What can hang from each mark
F: G Y
Y: E G T U
U: V Y
G: E F K
K: Y
E: G Y
T: G Y
V: U

Each row was made from one small tree. Brackets hold a mark, then the marks that hang from it, in alphabetical order. Every link used is in the known rows. Write each row's tree.
Known rows
[K [Y T]]: [  8.6   1.5 -24.0   5.6 -10.5  12.0 -15.2  17.2   8.9  -4.0   1.9  -3.8
  -3.6  -9.4   5.7  -9.5  -2.7   2.2  -1.3   2.8   9.8  -1.0  -2.0  -4.8
   1.0]
[K [Y [E [G F]] T [U V]]]: [  8.8 -20.7 -25.8 -23.0  -7.4   9.6 -33.2  15.4  50.1 -33.6   9.9  37.4
  -1.0   0.2  -2.4  -8.6   1.0   4.3 -12.7 -16.4 -15.0 -11.0 -23.0  -4.9
  18.1]
[V [U [Y [G E F] T]]]: [ -3.1 -15.2 -50.8  -3.9 -16.5   7.8   2.8  -1.6  55.0  19.9   7.6  28.0
  18.1   9.2   5.5   4.6  16.4   7.0  -0.6  -9.2 -17.4 -12.3  -0.2  -9.7
  41.2]
[Y [G E] T [U V]]: [ -7.9 -16.0 -44.3 -24.2 -23.9   7.9  -6.3   6.5  52.2 -18.2   9.8  30.1
  12.4   8.0  -4.2 -15.1  13.5  -1.2  11.1 -11.8 -36.5 -12.8 -10.5 -12.9
  16.5]
[U V [Y E G T]]: [  8.5 -15.8 -56.5  -8.0 -30.0   9.3  -6.4  -7.2  34.4 -21.7   7.4  34.5
  -7.6 -21.2 -31.3  -9.5  16.5  10.7   2.2  -4.1 -11.7 -19.5 -25.7  -1.3
  32.1]
[Y E G T [U V]]: [  2.1  -8.0 -39.9 -23.2 -30.9   7.2 -15.1  -4.9  49.9 -32.4   9.7  42.3
  -8.4   3.0 -15.4  -6.6  15.2  -5.0  10.0  -7.0 -24.0 -10.3 -30.5  -9.4
  18.5]
[F [Y E [G K]]]: [ -8.2 -13.2 -35.2  15.1 -19.4   7.7   2.6  -4.3  35.4  -8.0  22.0  35.0
   0.2   2.0   1.7  13.6   3.3  -0.7   5.5  -8.9 -27.5 -10.9 -13.5   7.6
  20.8]
[Y U]: [ -0.9   2.6  -9.7  -6.8  -7.0   1.2  -8.5  -5.5   4.9  -4.6   7.5  12.0
   3.7   7.3   3.9   4.9  -0.2  -8.0   2.9  -4.2 -11.5   3.1  -5.2   4.0
  -2.7]
[F [G [K [Y E]]]]: [-11.6  -6.7 -42.1  25.0 -15.4   8.4  -1.6  17.7   6.4  -6.1   8.8  17.0
   2.5  -6.9  19.8   1.8  -2.7   6.3   0.7  -5.9  12.4  -8.1   4.3   9.0
  21.0]
[E [G F [K [Y T U]]]]: [  5.6 -15.5 -19.4  -8.1   6.6  11.0 -20.6  27.5  38.4 -12.4  18.7  27.3
   4.5  12.6  31.9   8.3 -10.5  -0.6  -1.9  -4.0 -19.2  -3.7   2.6   1.5
  16.8]
[V [U [Y [G E] T]]]: [ -4.0  -6.2 -48.1   8.4 -28.0  10.1   8.1  -7.5  32.9  15.0   3.2  24.5
  15.3  -4.6  -4.5   2.2  18.7  -0.5  -1.7  -1.5 -23.4 -15.0  -2.3  -2.1
  33.4]
[V [U [Y [G E K] T]]]: [ -9.5 -15.0 -53.1  16.8 -22.4   8.8  16.1   8.2  43.9  14.3  12.7  25.3
  16.0   3.9  10.8  13.2  13.7   1.1   0.7   0.8 -28.2 -21.5   7.4   6.8
  41.6]
[K [Y E G]]: [  5.9   4.8 -34.5   2.8 -26.9   4.7 -22.1   5.5  22.3   5.9  -0.7  24.6
  -7.0  -9.2   2.0  -0.4   4.6   5.7  -4.4 -13.5  -0.4  -5.4 -20.2 -11.6
   7.2]
[U V Y]: [  2.8 -14.1 -27.9   3.0  -7.8  -2.1  -1.0  -0.9  -3.9  -9.5   5.8   0.5
   7.0 -20.6 -31.2  -4.8   0.2  15.6  -4.4   1.7   0.2 -10.5  -5.6  13.4
  12.7]
[E [G F]]: [  4.6 -12.7  19.8 -15.4  20.0   0.6  -3.8  -1.0  12.8  -3.0   0.7  19.4
   3.2   7.7   6.6   4.9  -2.6   4.5  -3.8  -4.5 -11.8   1.4  -1.1  -2.9
  10.9]
[U V [Y T]]: [  7.0 -15.4 -37.2   0.4 -11.5   6.9  -0.2   1.9   7.7 -22.2   7.9   3.1
   1.8 -21.3 -29.4 -11.3   5.0  11.7   0.3   7.8  -0.8 -12.6  -6.0   9.3
  19.4]
[T [G E F] [Y U]]: [-23.1 -21.9 -32.2 -30.0   2.0   7.3 -22.5  18.1  48.0  27.8   3.8  22.8
  10.2  55.8  25.1   2.4   8.1 -11.1 -30.5 -52.7 -32.8  10.0  -0.8 -11.4
  18.8]
[E [G F K] [Y T U]]: [  1.8 -16.2  12.5  -1.9  19.5  14.7  -7.1  10.3  40.2 -17.8  16.6  47.0
  18.5  14.9  31.3  11.5  -7.3   7.1  -2.4  -3.7 -32.3  -2.5  -2.6   8.7
  17.9]
[E G Y]: [  3.4  -0.3  39.9  12.6  14.9   8.4  -1.0  -8.5  -9.5  -6.6  -5.7  27.5
  13.7 -13.1  -0.9   1.9  -4.7  10.2 -10.4   1.5 -21.0   2.0  -9.2  10.7
   0.2]
[E [G F K] [Y T [U V]]]: [ -1.6 -26.2  10.9  -8.3  19.5   8.6  -8.2  19.1  46.5 -35.2  18.1  44.8
  21.7  13.3  10.4   7.2  -7.4  13.2  -0.8  -1.5 -34.4  -6.8  -6.6  10.5
  19.9]
[V [U [Y E T]]]: [  4.8  -2.2 -35.0  16.6 -24.7   8.3   1.2 -12.4  19.2  -4.1   1.5  19.7
  -4.1 -11.5 -13.7   6.9  16.1  -4.4 -14.3  -0.5   0.6 -15.2 -13.7  11.6
  30.5]
[V U]: [-5.2  7.1 11.3 12.9 -7.0 -5.5  4.3 -2.1  1.0  6.7 -3.5  1.6  7.8 11.0
 -3.7 15.0  4.9 -6.9 -2.3  9.1 -2.7 -0.3  0.2  5.3  7.1]
[T G]: [ -2.0  -6.7  -1.8 -10.4  -1.2   4.5  -0.8   6.2   2.5  11.4  -3.1   5.6
  -4.8  13.5  -4.3   5.2   6.1 -12.2  -6.5  -7.9 -10.5   7.4   2.2  -6.9
  11.6]

Which tree is each row?
[ -1.3 -30.8 -55.4  -8.5  -8.7  -4.4  -5.1  12.4  55.6  -7.7  19.1  37.5
   2.0   0.9  -6.8   8.6   5.2  24.0   0.0 -14.9 -10.3 -20.8 -13.1   3.2
  39.5]
[U V [Y E [G F K]]]
[ -3.6  -8.5 -33.4 -13.5 -15.7  12.0   4.0   3.2  40.5   2.5   0.7  21.0
   4.1   3.2   9.8 -13.0  14.0  -0.8   7.5  -9.4 -23.2  -8.9  -2.6 -18.0
  16.7]
[Y [G E] T]
[ -7.2 -24.9 -48.2  -3.5   5.3  10.6  -9.3  44.5  60.5   6.8  14.0   0.8
  11.3  13.8  43.4  -7.4  -4.6  11.6  -8.4 -21.2  -1.8 -13.0  18.5 -11.1
  19.8]
[G E F [K [Y T]]]
[  2.5 -16.7 -38.7   2.6 -15.1   0.3  -5.5  -3.5  11.8 -16.3   5.0  14.7
  -1.9 -23.7 -30.6  -5.7   7.2  13.6 -14.3 -10.5   2.1 -18.3 -17.0  12.1
  19.7]
[U V [Y E]]
[-14.2 -23.8 -33.0 -14.6   6.1  -0.3   5.1  22.4  64.2  16.1  13.1  24.1
  14.4  25.9  35.4   4.4   3.8  10.8   5.7 -20.8 -22.6 -11.2  11.4 -14.0
  24.5]
[Y [G E F K]]
[-16.1 -22.2 -43.6 -20.6  -1.5   0.2  -3.4  17.6  66.8  11.7  20.3  34.2
  17.8  32.2  40.1   8.8   2.9   4.4   7.9 -24.8 -34.8  -8.5   6.6 -10.6
  21.6]
[Y [G E F K] U]
[-22.9 -36.8 -21.7 -17.9  12.6   4.4  -7.3  35.1  65.0   1.6  16.3  31.5
  32.6  36.1  20.8   7.9   0.1  11.4 -13.9 -35.6 -37.4  -5.4   8.0  -1.0
  25.0]
[T [G [E [Y [U V]]] F K]]
[ -4.9 -14.3 -36.2  -7.4 -10.0   8.1 -17.6 -14.0  41.8 -13.0  23.7  29.9
   8.3  12.0   4.6   7.6   0.2  -2.8  -7.0 -25.2 -14.7  -0.4 -17.8   5.1
  11.5]
[G [F [Y E U]]]
[-15.1 -29.0 -52.8 -17.0   0.7   6.6 -19.7  43.2  56.3  24.3  16.4  15.5
  15.2  34.7  41.8   9.3  -2.5  -3.7 -16.3 -39.1 -21.0  -0.8  16.6 -10.0
  21.7]
[T [G E F [K [Y U]]]]
[ -4.1 -20.9 -57.3 -28.6  -9.5  17.2 -26.1  29.4  57.6  14.9   8.9  16.3
   8.8  26.6  27.6  -6.7   6.6  -8.9 -14.0 -33.8 -16.7   2.3   6.3 -20.5
  20.9]
[K [Y [T [G E F]] U]]
[-22.3 -13.0 -34.0 -17.0 -20.3   0.7 -18.5   7.9  39.8   0.4   3.9  30.1
  14.2  28.9  -3.9  -9.5   9.5   2.9 -11.2 -30.4 -41.3  -3.3 -17.2  -4.7
   9.8]
[T [Y [G E] [U V]]]
[ -7.7 -28.7 -15.5 -17.6  10.2  10.3 -11.2  30.5  58.1 -16.8  18.1  34.5
  16.7  33.9  10.7  10.1  -0.8   5.3  -1.4 -13.7 -27.4   0.5  -2.4  -0.4
  27.5]
[E [Y [T [G F K]] [U V]]]
[  4.6 -20.6 -39.6 -15.1  -6.4  -2.8  -8.6   0.1  29.9  -1.2  12.1  23.2
   9.4  -4.5 -22.5   0.9   3.7  24.8   7.6  -2.8  -6.8  -6.9 -12.1  -3.4
  24.8]
[U V [Y [G F]]]
[  3.0 -22.9 -51.8 -33.3 -17.5  10.9 -36.6  28.0  59.3 -15.3  10.1  27.7
  -5.1  20.4  -4.3  -3.6   8.2  -5.2 -14.0 -28.8  -7.4  -2.3 -17.0 -16.3
  24.9]
[K [Y E [T [G F]] [U V]]]
[  4.6   0.0 -23.6  17.5 -16.4   6.8   5.2  -8.6   3.1   2.0   3.7   6.9
   5.1  -9.0 -13.6   9.5   8.7  -3.2  -4.4  12.7   0.3  -7.7  -1.8  12.9
  23.3]
[V [U [Y T]]]
[ -8.7 -23.1 -10.8 -15.3  17.1   0.2   0.5  27.8  35.0  14.5  10.5  10.7
   0.3  35.2  22.3  17.4  -0.2  -5.2  -3.8 -16.2 -10.5   3.3  13.8  -6.9
  25.3]
[T [G F K]]
[-16.7 -18.8 -47.6  -9.3 -26.4   6.6  -5.2  -9.0  39.2 -15.3  21.8  29.1
  26.3   2.2 -17.8  -5.0   5.7   2.2   9.0 -16.9 -46.3  -7.6 -12.7   2.1
  10.2]
[F [Y [G E] [U V]]]
[  3.0 -24.7  -4.9 -10.8  13.9   9.3  -0.3  14.3  52.3 -20.1  10.5  36.1
  -9.7  12.5  23.6   5.5   3.4  -2.3  -8.9 -10.9 -18.9 -14.7  -3.4  -2.8
  31.1]
[Y [E [G F K]] T]
[-16.6 -19.8 -14.3 -12.8  -3.5   8.4  -8.8  13.0  32.7  -0.5   1.9  27.0
  27.2  14.6  -4.8  -4.4   6.3   3.4 -16.2 -30.5 -37.5  -1.5  -4.8  -1.1
  11.1]
[T [G [E [Y [U V]]]]]
[ -1.7 -31.2 -57.8 -21.8  -0.1  16.6  -1.1  12.5  44.6  19.2   6.3  13.4
   6.2  10.6   8.3  -6.0  13.7   1.1 -16.5 -30.4 -14.8  -7.2   9.7 -12.1
  40.1]
[U [Y [T [G E F]]]]
[-17.1  -4.8 -31.0   9.3 -12.4  24.2   5.7  -9.8  17.6 -12.1   6.1  35.0
  32.2  -2.3  20.4 -15.6   6.6   5.4   6.2 -12.3 -19.5   0.2   1.1   4.0
  16.3]
[F [G [E [Y T U]]]]
[ -2.9 -24.0   4.7  -8.1  17.6   0.2  -0.2  12.1  40.4  -9.5   8.8  34.5
  -4.4  12.0  22.4  12.5  -0.8   2.6 -12.6 -16.7 -16.8 -12.3  -2.4   3.5
  24.8]
[Y [E [G F K]]]
[ -5.0 -40.3 -59.1 -28.5  -1.5  11.2  -2.5  19.6  51.7   2.2   8.5  11.6
   9.7   8.1 -11.2 -12.2  14.4   8.3 -14.3 -27.4 -15.1 -12.0   6.6 -10.3
  42.0]
[U V [Y [T [G E F]]]]
[-11.2 -14.9 -63.2   8.5 -27.3  13.7 -10.8  22.3  31.0 -37.2  18.3  28.1
   4.5  -2.9   5.5  -5.8   1.1   2.3   8.6  -2.8  -0.8 -12.2  -5.8   9.1
  28.0]
[F [G [K [Y E T [U V]]]]]
[-22.2 -28.8 -18.7  -4.7   2.4   6.0  -1.3  28.8  43.0  -1.4  11.5  28.9
  28.5  21.3   9.9   6.1   1.1   3.6 -14.0 -27.5 -41.5  -8.3   4.3   7.4
  18.9]
[T [G [E [Y [U V]]] K]]
[-11.5 -14.5  -4.3 -18.8   9.9   3.8 -18.9  17.1  22.1  24.5  -2.8  11.2
  -3.7  46.8   7.9   7.0   4.4  -5.0 -24.3 -31.4  -9.7  16.0  -2.8 -10.5
  17.8]
[T [G F] Y]
[-13.2 -32.1 -49.3  -1.3  -1.0  10.1  10.7  26.2  57.0  24.4  12.6  16.1
  14.7  27.5  19.8  16.4  13.3  -6.4 -16.7 -20.1 -21.6 -12.2  20.6   0.3
  54.6]
[V [U [Y [T [G E F K]]]]]
